Known rows, with every step that occurs
miruv rabofo vimot geka sipam fole: [-55  35  57  12  47  17  16  51  15  10  14   5  26  32  56  -7 -19   3
 -15 -27  22 -22  12   2  35  26 -28]
fole vimot geka sipam rabofo: [-45  25  49  24  39   0   4  36  17   8  20 -13  35  23  45  -7   2 -11
  -3 -32  24 -25  15   5  33 -34 -50]
vimot bama sipam geka miruv rabofo: [ -3  37  87   7  26  18  28  57  18   3 -19   8  22  12  40 -18  34  19
 -21   0  10 -10   6  -8  37 -19   0]
bama sipam rabofo: [-15   3  43   5  38   8   1  37  16   0  15  -7  31  13  22  -1   8   4
   7 -27  26  -2  18 -17  31 -24  -9]
fole sipam geka miruv: [-20  37  49  36  24  12  18  52  21  16 -32  10  32  22  25 -16  39  14
  -1  -7  17 -21  -5 -30  30   6  50]
miruv rabofo vimot: [-31  39  63   5  34  28  13  37  13   0   4  14  21  33  51   4  23  24
 -11   0  43 -16   8   4  24   0   5]
miruv rabofo vimot fole: [-24  32  83  14  35  34  27  33  23  -5  14  14   5  30  64   5  25   6
 -25   5  41 -11  12   3  30  11   1]
fole vimot geka miruv: [-33  47  23  18  37  15  -9  28  23  20  17   5  16  10  37 -18  33 -16
 -12  -6  38 -15  10   5  31 -15  15]
geka miruv rabofo vimot: [-33  45  66   2  43  33  15  32  16  13   2  21  20  40  50  -2  32  30
 -22   9  51 -16   3  -2  32   4  11]
rabofo vimot fole sipam geka: [ -8  41  79  46  26  34  39  46  19   4 -25   7  18  25  43  -2  34   5
  -4 -13  12 -18   7 -21  37  16  48]
taduz rabofo miruv: [-33  20  29   3  27   4   6   8   7  -6  -6  -6  31  22  23 -24  20  24
 -17  -9  21 -21  14 -18  31  14  -9]
fole sipam geka miruv rabofo vimot: [-25  53  92  26  36  35  35  52  18  18 -33  16  30  39  42  -5  34  45
 -17  -3  32 -28  -9 -17  41  14  41]
fole sipam rabofo vimot geka miruv: [-31  29  76  33  51  28  23  43  23  26   1  -7  18  21  36  -8   5  18
 -10 -21  46  -9   8 -17  50   0  13]
bama sipam: [-17  20  27   8  30   3 -14  36  13   1   8   1  27  14  16  -8  20   3
  -1 -28  19  -1  17 -19  21 -18  16]
miruv rabofo vimot geka sipam: [-52  44  83  15  35  10  13  41  10   9   5  -1  20  40  62  -7  -5  18
 -24 -29  29 -22   6   2  32 -13 -28]
geka sipam fole vimot rabofo: [-39  48  25   7  43   2   7  45  11 -15  31  11  46  26  39  -6  13  -8
 -16 -26  16 -30  21  -1  21  31 -45]
vimot rabofo miruv: [-30  29  28   4  30   1   7  17  10 -22   1   9  23   4  34 -15  28   2
 -24   4  32 -34  11 -14  23   7  -9]
geka sipam fole vimot bama: [-27  36  19  26  45  10   5  58  19  -2  12   9  43  26  20 -14  10  -9
 -12 -14   2 -16  32   6  19   0 -43]
miruv rabofo vimot fole sipam geka: [-13  40 110  37  28  36  47  53  24  -1 -22   8  13  28  59   3  30  20
 -17  -7  23 -24   0  -9  40  17  30]
fole vimot bama sipam geka: [ 11  49  51  19  24  19  14  45   9  -1 -15   2  32   5  21 -15  40   0
   1 -17  -4 -13  21   0  27 -41   5]
miruv rabofo vimot bama: [-14  44  79  14  37  30  30  50  13  -6  -1  12  15  23  52  -3  21  25
 -24   7  34  -8  19  12  24 -14 -26]
miruv rabofo: [-33  24  47   8  28  10   5  44  19  -7   8  12  19  16  47  -2  24   8
 -10   4  36 -15   6   2  16  -4  -4]
taduz rabofo vimot bama sipam fole: [ -2  35  63   0  45  27  28  44   4  -1  11  -9  33  23  18 -17  -8  26
 -13 -39   4  11  38 -12  41  38 -26]
sipam geka: [-14  34  25  22  12  10  19  40  11   1 -17  12  28  11  43 -10  34 -12
  19   2   8 -25   5 -10  19  -1  30]
bama sipam geka miruv rabofo: [-18  33  69  -2  25  15  13  44  16   9 -14  11  26  22  39 -11  32  19
  -8  -8  18 -17  -4 -18  37  -7  29]
vimot bama: [ -8  28  34  24  25   9  12  50  18  -8   2   6  17   7  34 -12  25  -5
  -9   4  19  -2  23   1  14 -18 -15]

Rows
[-55   4  37  22  42  -7   3  23  14   5  -3 -13  31  16  35 -19 -11  -5
 -13 -19  19 -32  11 -15  40 -28 -39] => vimot geka sipam rabofo miruv
[  0  38  40  14  37  14  -6  42  15  -2   8   0  27  10  11 -13  33   4
 -13 -24  14   0  28   3  23 -45 -12] => fole vimot bama sipam
[-25  27   9   9  45  16 -21  39  21  12  30  -2  24  -3  13 -14   5 -26
   5 -40  13  -9  25   1  35   6   9] => bama sipam fole vimot geka
[-24 -13  58  41  45  17  14  31  31  -5  -6  -4  18   8  16  -8  17   2
 -21  -3  33 -22  12 -26  41   2   7] => vimot fole sipam rabofo miruv
[ -6  40  91   5  40  27  17  48  11  -3   0   3  18  24  33  -4  15  32
 -28 -19  27   0  23   1  32 -27 -17] => miruv rabofo vimot bama sipam
[-15  39  81  13  27  26  32  21  11  -6  15  -6  14  35  55  -6  18  14
 -20 -17  26  -1  22  -8  37  32 -11] => taduz rabofo vimot fole
[ -7  59  92  16  30  40  51  49  14   7 -26  21  20  27  62 -11  39  26
 -19  22  24 -20   6   4  37  -1   2] => sipam geka miruv rabofo vimot bama
[-17   9   4   5  42  12 -13  45  17   4  18   8  31   7   6  -8   6 -10
   9 -24  13  -1  24 -18  25  23  21] => bama sipam fole
[-42  31  59  10  33  12   7  43  28  12  13   6   3   8  59 -16  18  -1
 -23   3  44 -13   1   2  32  -1   4] => vimot geka miruv rabofo
[-47  39  13   5  48   3   0  23   8 -15  14  14  49  23  21 -17  15  -1
 -28 -14  15 -47  19  -8  29  25 -39] => geka sipam fole vimot rabofo miruv
[-12  36  39   7  22  12   7  37  12  15 -15   9  33  19  26 -16  35   3
   4 -13   9 -12   3 -27  36  -7  44] => bama sipam geka miruv
[-12  16  72  22  41  35  34  28  21  -1  16   6  14  23  57   8  16  -8
  -4   1  39  -7  23  -5  38   4  -6] => sipam rabofo vimot fole
[-15  32  44  38  18   7  18  55  17   3 -28   4  32  14  27 -10  30   9
  10 -16   8 -23   1 -23  22   2  43] => fole sipam geka
[  3  20  58  13  44  19   9  43  16  -3  15  -8  32   7  17  -5  22   3
  -6 -23  22  -2  31   5  32 -46 -37] => fole vimot bama sipam rabofo
[-34  38  -1  14  47  23  -7  36  28  22  26  13  20   3  31 -18  19 -30
  -2  -2  29 -16  16   5  35  27  15] => sipam fole vimot geka miruv
[-44  17   7  19  37  -1  -4  52  16   2  12  11  41  32  24 -10  -2  -9
   1 -19   7 -16  16 -15  18  22 -11] => geka sipam fole
[-32  49  45  16  38  26   8  26  14  24   6   8  11  21  48 -13  20   1
 -12  -7  39  -9   9  -7  39   0  26] => rabofo vimot geka miruv
[ -8  30  68   2  52  36  19  58  16  -1   9  10  23  19  25  -4   1  18
 -17 -15  20   1  30   2  35  15 -15] => miruv rabofo vimot bama sipam fole
[-10  46  84  43  31  38  38  43  24  17 -26  13  17  33  40  -8  41  12
 -14  -2  20 -18   1 -28  45  21  55] => rabofo vimot fole sipam geka miruv
[-24  44  62   5  28  19  20  22   2  -1   6  -4  30  40  42  -8  14  31
  -5 -24  27  -6  17  -9  31  18 -11] => taduz rabofo vimot
[-25  34  10  -9  52  14  -9  17  11 -13  19  10  38   0   2 -14  23  -2
 -21 -20  20 -32  25 -11  35  22  -8] => bama sipam fole vimot rabofo miruv
